Each row was made from one walk, in order. Every step used is in the known rows, and no mark comes twice. Write each row's walk.
Known rows:
zusole, zufop, bevim, veko, duvek, zugire, dunaze: 10	23	38	-19	-14	25	-32	6	16	-19	6	-22	52	23	25	38	-15	-18	-41	-59	19	-46	-12	34	-12	6	1	-76	11	19	-51	-28
lafup, zugire, duvek, veko, bevim: -23	-7	27	6	-15	22	23	-28	-16	-12	13	11	54	16	-32	12	-28	47	68	-40	2	-23	-39	37	-11	-2	11	-46	50	36	-65	-39
dunaze, fafe, zusole, zufop, bevim, veko: 2	-6	12	22	22	19	6	6	-6	-4	38	13	48	25	17	37	45	-37	-38	-29	22	-40	7	21	-37	12	9	-68	13	-10	-60	11
zufop, bevim, veko, duvek, zugire, pesid, fanev: 67	19	33	-20	13	22	-29	-16	31	-2	23	-19	22	37	15	21	-53	16	-1	-52	36	-25	-2	18	-32	-4	-8	-73	40	-6	-55	-45
veko, bevim, zufop, zusole: 8	-4	15	-3	-17	10	1	35	-11	-24	14	24	26	24	-61	13	-44	-18	35	-50	6	-11	-9	26	-45	-35	-2	-66	5	-7	-69	5
fafe, dunaze: -8	12	-18	40	6	14	3	14	-24	-16	-11	-5	21	1	-1	58	-11	22	-18	-40	15	-27	-14	12	-11	0	-9	-42	22	1	-58	39
pesid, fanev: -8	-28	-12	6	31	54	6	5	-7	10	32	-23	-19	12	-7	20	-42	2	15	-33	13	-41	-23	18	-33	-20	-9	-43	31	10	-56	7
bevim, veko, duvek, zugire: 26	2	12	-7	-13	2	-19	-13	10	23	-2	-16	43	36	-6	21	-38	-10	-12	-28	14	-17	-11	37	-26	17	-10	-55	29	11	-30	-20
bevim, veko, duvek: 38	5	16	3	-19	7	-10	-9	-13	20	5	-14	38	39	5	23	-41	-21	14	-34	5	-20	-10	34	-38	16	-12	-55	30	4	-31	-2
fanev, pesid, zugire, lafup: -52	7	-13	-18	40	26	15	-8	-13	13	2	-7	-3	-18	-6	-21	6	-3	5	-39	54	-50	16	6	-7	13	-34	-62	39	-9	-47	52
fanev, pesid, zugire, duvek, veko, bevim, zufop: -43	16	1	-17	-16	24	5	-32	14	-20	2	5	32	6	-26	-16	-16	19	35	-37	50	-20	20	20	-10	10	-40	-74	46	-6	-66	38
duvek, zugire, lafup: -40	-2	-17	-7	61	2	8	-3	-5	3	7	-14	18	-9	-24	8	-21	14	-6	-23	20	-34	-15	13	-20	0	-4	-47	36	26	-46	-12
fafe, zusole, zufop, bevim: -17	-11	32	29	-6	28	6	20	-7	-26	43	-5	30	14	2	22	12	-16	-53	-50	-6	-42	-13	22	-35	3	6	-59	-1	11	-71	12
fanev, pesid, zugire: -43	-4	-11	-13	-5	33	5	-2	-11	21	0	-10	-8	-9	-13	-22	10	2	-4	-40	50	-38	7	6	-4	4	-29	-54	25	-2	-48	56
duvek, zugire, dunaze, fafe, zusole: -13	-5	-22	2	54	6	-7	-12	13	-7	37	3	33	5	10	22	16	25	-66	-38	15	-35	-1	9	-17	-11	6	-44	40	21	-55	-4
zusole, zufop, bevim, veko, duvek, zugire: 2	12	39	-13	-28	24	-25	8	13	-5	-3	-21	42	29	5	36	-10	-25	-29	-44	24	-39	-14	36	-16	10	1	-75	1	16	-52	-23
zusole, zufop, bevim, veko, duvek, zugire, lafup: -4	21	37	-17	8	23	-20	2	9	-12	3	-24	45	22	11	35	-15	-33	-22	-46	24	-49	-7	33	-17	16	0	-80	15	11	-47	-28
duvek, veko, bevim: -12	3	10	8	-6	10	20	10	6	-40	11	0	45	20	-81	6	-29	50	22	-39	2	-21	-26	30	-40	-1	-13	-34	21	21	-75	-1
zugire, duvek, veko, bevim, zufop: -25	13	12	9	-20	5	18	-38	2	-44	21	6	59	25	-31	13	-52	38	77	-35	2	-6	-6	28	-39	4	-16	-64	49	18	-71	-5
zufop, bevim, veko, duvek: 58	17	28	-10	-20	9	-23	9	-12	7	13	-15	23	49	1	19	-40	6	25	-50	19	-24	-10	20	-40	1	-2	-69	24	-3	-56	-20
zufop, bevim, veko, duvek, zugire, dunaze, fafe: 61	26	17	-21	17	3	-33	-6	7	4	18	-8	34	47	20	27	-12	18	-9	-54	34	-32	0	15	-26	-1	1	-69	39	-5	-54	-34
zugire, duvek, veko, bevim, zufop, zusole: -19	8	28	5	-18	4	16	-30	14	-39	25	11	51	10	-27	7	-51	34	84	-39	2	-17	-5	24	-46	-5	-9	-73	47	18	-68	-9
duvek, zugire: -28	-12	-16	-3	5	9	0	7	4	11	2	-17	12	2	-34	7	-17	21	-20	-21	18	-18	-24	17	-17	-8	-1	-38	18	32	-53	-9
zugire, lafup: -28	6	-13	7	63	8	28	6	-43	0	17	-11	9	-7	-7	15	-26	-5	31	-32	9	-44	-10	7	-34	2	-5	-51	42	11	-48	13
veko, duvek, zugire, pesid: 13	-11	26	-13	0	5	-4	-46	14	11	6	-25	-7	20	6	0	-11	24	-33	-51	13	-27	-15	18	-24	-6	-11	-42	42	8	-47	-11
fafe, dunaze, zugire: -12	7	-30	44	16	18	8	11	-29	-12	-11	8	16	6	4	55	29	14	-20	-26	59	-28	-12	23	5	3	-2	-43	34	10	-60	67
fafe, zusole, zufop, bevim, veko, duvek, zugire: 4	-5	44	16	-5	17	-14	-3	25	-17	33	-7	49	34	6	26	4	-21	-73	-46	-2	-38	-3	37	-27	14	2	-69	5	8	-55	-16
veko, bevim: 7	1	7	2	-13	18	19	22	-31	-28	14	5	16	32	-73	8	-17	10	26	-54	-2	-36	-25	16	-32	-24	-8	-31	12	-1	-69	16
fanev, pesid: -42	-11	-7	-4	-15	11	16	2	-32	19	6	-1	-1	-9	-19	-31	1	-1	16	-44	27	-37	8	11	-16	6	-13	-52	24	-13	-50	16
zugire, duvek, veko, bevim: -21	12	18	8	-16	6	27	-39	-3	-42	20	-1	48	20	-33	6	-36	51	78	-43	-3	-30	-14	21	-36	5	-12	-50	52	21	-69	-3

Which walk is each row?
45	23	7	1	-16	9	-15	34	-17	-3	15	-7	40	27	-13	21	-45	4	35	-40	24	-16	-12	15	-35	2	0	-68	13	6	-60	-15
zufop, bevim, veko
-1	6	-24	1	40	14	4	-3	-34	-4	32	3	18	4	34	28	15	12	-10	-53	15	-44	-5	-2	-27	-15	2	-46	48	8	-53	22
zugire, dunaze, fafe
-16	-1	-28	-10	44	6	-10	-8	6	-1	19	-6	21	1	7	20	12	26	-42	-39	27	-35	-9	5	-13	-17	3	-42	40	24	-51	-7
duvek, zugire, dunaze, fafe
51	17	23	-16	-14	3	-31	7	8	8	5	-16	27	45	-8	18	-38	16	6	-43	26	-19	-11	20	-30	2	-2	-65	22	2	-54	-36
zufop, bevim, veko, duvek, zugire
-26	1	-10	18	-9	10	21	-29	-13	-27	19	19	47	27	-19	10	-2	17	59	-15	58	-9	-6	37	-18	6	-6	-61	58	29	-71	33
dunaze, zugire, duvek, veko, bevim, zufop
-33	6	-20	-20	25	33	1	-10	-9	13	13	1	1	-10	19	-11	31	5	-18	-51	57	-51	21	-1	0	-5	-27	-58	41	-10	-51	58
fanev, pesid, zugire, dunaze, fafe
-15	-18	0	6	-11	5	-7	32	-9	15	15	7	12	-5	-4	18	-55	-27	31	-26	14	2	-5	19	-48	-23	4	-79	10	15	-58	10
bevim, zufop, zusole
12	-5	48	23	-12	23	-5	4	6	-17	40	-8	44	36	15	30	3	-31	-56	-52	-6	-40	-6	35	-36	13	-1	-67	7	1	-56	0
fafe, zusole, zufop, bevim, veko, duvek
-28	-15	13	9	-19	25	19	-25	-45	17	14	1	30	7	9	20	-22	17	66	-39	3	-24	-39	25	-7	-6	18	-50	48	35	-53	-25
lafup, zugire, duvek
-3	-11	-3	-9	34	29	-2	-27	37	-6	27	-21	9	-13	-3	11	-36	24	-33	-32	31	-23	-12	10	-18	-15	-9	-47	40	21	-53	-21
duvek, zugire, pesid, fanev
5	-10	11	-19	12	4	-16	-32	3	9	10	-24	-5	35	12	13	-13	31	-40	-59	4	-41	-21	21	-16	-13	-9	-39	44	19	-45	-11
veko, duvek, zugire, dunaze
-10	10	1	11	-13	6	8	14	13	-39	7	6	59	26	-74	15	-54	31	18	-30	12	5	-16	41	-43	-2	-16	-55	21	14	-78	-5
duvek, veko, bevim, zufop
35	15	10	-11	2	4	-25	-17	14	9	6	-18	53	34	12	29	-42	-3	-25	-39	10	-24	-6	33	-23	12	-11	-56	39	15	-28	-24
bevim, veko, duvek, zugire, dunaze
-9	0	15	7	-9	4	5	20	23	-36	11	14	49	13	-70	9	-52	30	28	-34	8	-5	-16	36	-50	-9	-7	-62	15	15	-76	-10
duvek, veko, bevim, zufop, zusole
-3	-6	17	10	31	35	-4	4	-25	-4	37	15	40	11	34	40	30	4	-38	-61	13	-44	-26	26	-3	-14	29	-57	32	19	-64	-28
lafup, zugire, dunaze, fafe, zusole, zufop, bevim
13	-6	7	3	34	47	12	-23	8	-11	41	-21	-2	-14	20	11	-45	7	1	-50	22	-29	-8	8	-37	-14	-13	-51	45	4	-56	4
zugire, pesid, fanev
-2	-22	14	-11	-4	7	-7	-27	1	23	-2	-26	-14	37	-11	6	-7	22	-25	-42	7	-33	-25	26	-22	-7	-6	-36	31	13	-47	-7
veko, duvek, zugire
9	15	43	-7	-35	28	-16	12	-5	-7	3	-24	40	30	15	36	-11	-36	-11	-52	15	-43	-16	33	-25	11	1	-75	3	10	-55	-7
zusole, zufop, bevim, veko, duvek
17	-19	25	-19	23	25	-10	-53	29	12	19	-31	-18	23	13	8	-24	24	-37	-50	18	-35	-13	24	-28	-13	-14	-43	48	5	-46	-16
veko, duvek, zugire, pesid, fanev
3	-8	18	9	0	28	13	-10	-27	12	15	0	28	-14	5	16	-23	13	9	-47	14	-9	-32	24	-12	-10	13	-45	36	27	-54	-24
lafup, zugire, pesid
-15	-2	-7	16	45	23	6	-5	-17	-21	49	6	35	5	46	35	38	-11	-60	-57	4	-56	1	10	-29	-6	5	-51	37	8	-58	25
zugire, dunaze, fafe, zusole, zufop
-7	-8	-1	5	14	27	3	10	-40	9	17	1	32	-1	8	26	-22	23	0	-57	2	-27	-40	27	-2	-19	19	-40	39	41	-53	-27
lafup, zugire, dunaze
-21	17	-31	45	60	13	14	6	-35	-17	-7	10	22	0	13	57	25	8	-12	-27	62	-42	-2	15	5	10	-5	-51	49	5	-54	64
fafe, dunaze, zugire, lafup
-11	-10	12	-17	44	1	0	-34	-3	18	1	-22	-10	29	-4	10	-12	15	-14	-41	9	-45	-16	21	-25	-4	-10	-43	46	9	-39	-14
veko, duvek, zugire, lafup
-32	-27	2	30	26	25	21	-2	-18	3	41	9	25	15	14	30	61	-35	-47	-28	11	-45	-2	20	-35	6	6	-52	16	-4	-61	33
dunaze, fafe, zusole, zufop
9	-18	10	-5	36	1	-8	-42	12	9	28	-9	1	41	25	17	23	24	-68	-55	4	-43	-7	19	-25	-8	-4	-39	50	3	-50	-7
veko, duvek, zugire, dunaze, fafe, zusole
-18	2	-21	-9	25	6	-10	2	8	-7	15	-15	26	-4	-2	16	-24	33	-39	-45	13	-29	-19	11	-9	-16	-1	-41	32	39	-50	-11
duvek, zugire, dunaze
-27	15	-18	45	10	14	13	-28	-11	-31	-5	12	40	4	17	52	17	44	15	-25	54	-30	-5	23	2	18	-8	-51	58	19	-61	54
fafe, dunaze, zugire, duvek, veko
0	0	33	31	-8	22	-2	21	2	-23	41	-2	59	19	7	27	-2	-31	-50	-43	-3	-34	-4	30	-37	15	3	-66	0	10	-60	2
fafe, zusole, zufop, bevim, veko
-21	-8	34	3	-16	14	11	-19	-2	-11	15	26	57	8	-22	18	-50	32	77	-37	5	-8	-28	39	-22	-10	16	-69	45	32	-67	-47
lafup, zugire, duvek, veko, bevim, zufop, zusole
-8	8	-27	-7	42	41	-8	-2	-6	3	18	-11	1	1	30	36	21	9	-27	-43	40	-43	-8	1	-11	-14	-20	-49	45	23	-56	75
pesid, zugire, dunaze, fafe
45	27	21	-19	24	-2	-21	2	2	3	9	-14	33	40	-1	23	-37	9	12	-46	31	-30	-4	19	-29	8	-6	-72	33	-2	-53	-38
zufop, bevim, veko, duvek, zugire, lafup
3	-19	-12	13	35	46	17	-19	-9	2	36	-1	-6	-4	22	6	8	-4	1	-29	74	-32	-6	22	-15	-7	-2	-47	56	18	-58	41
dunaze, zugire, pesid, fanev
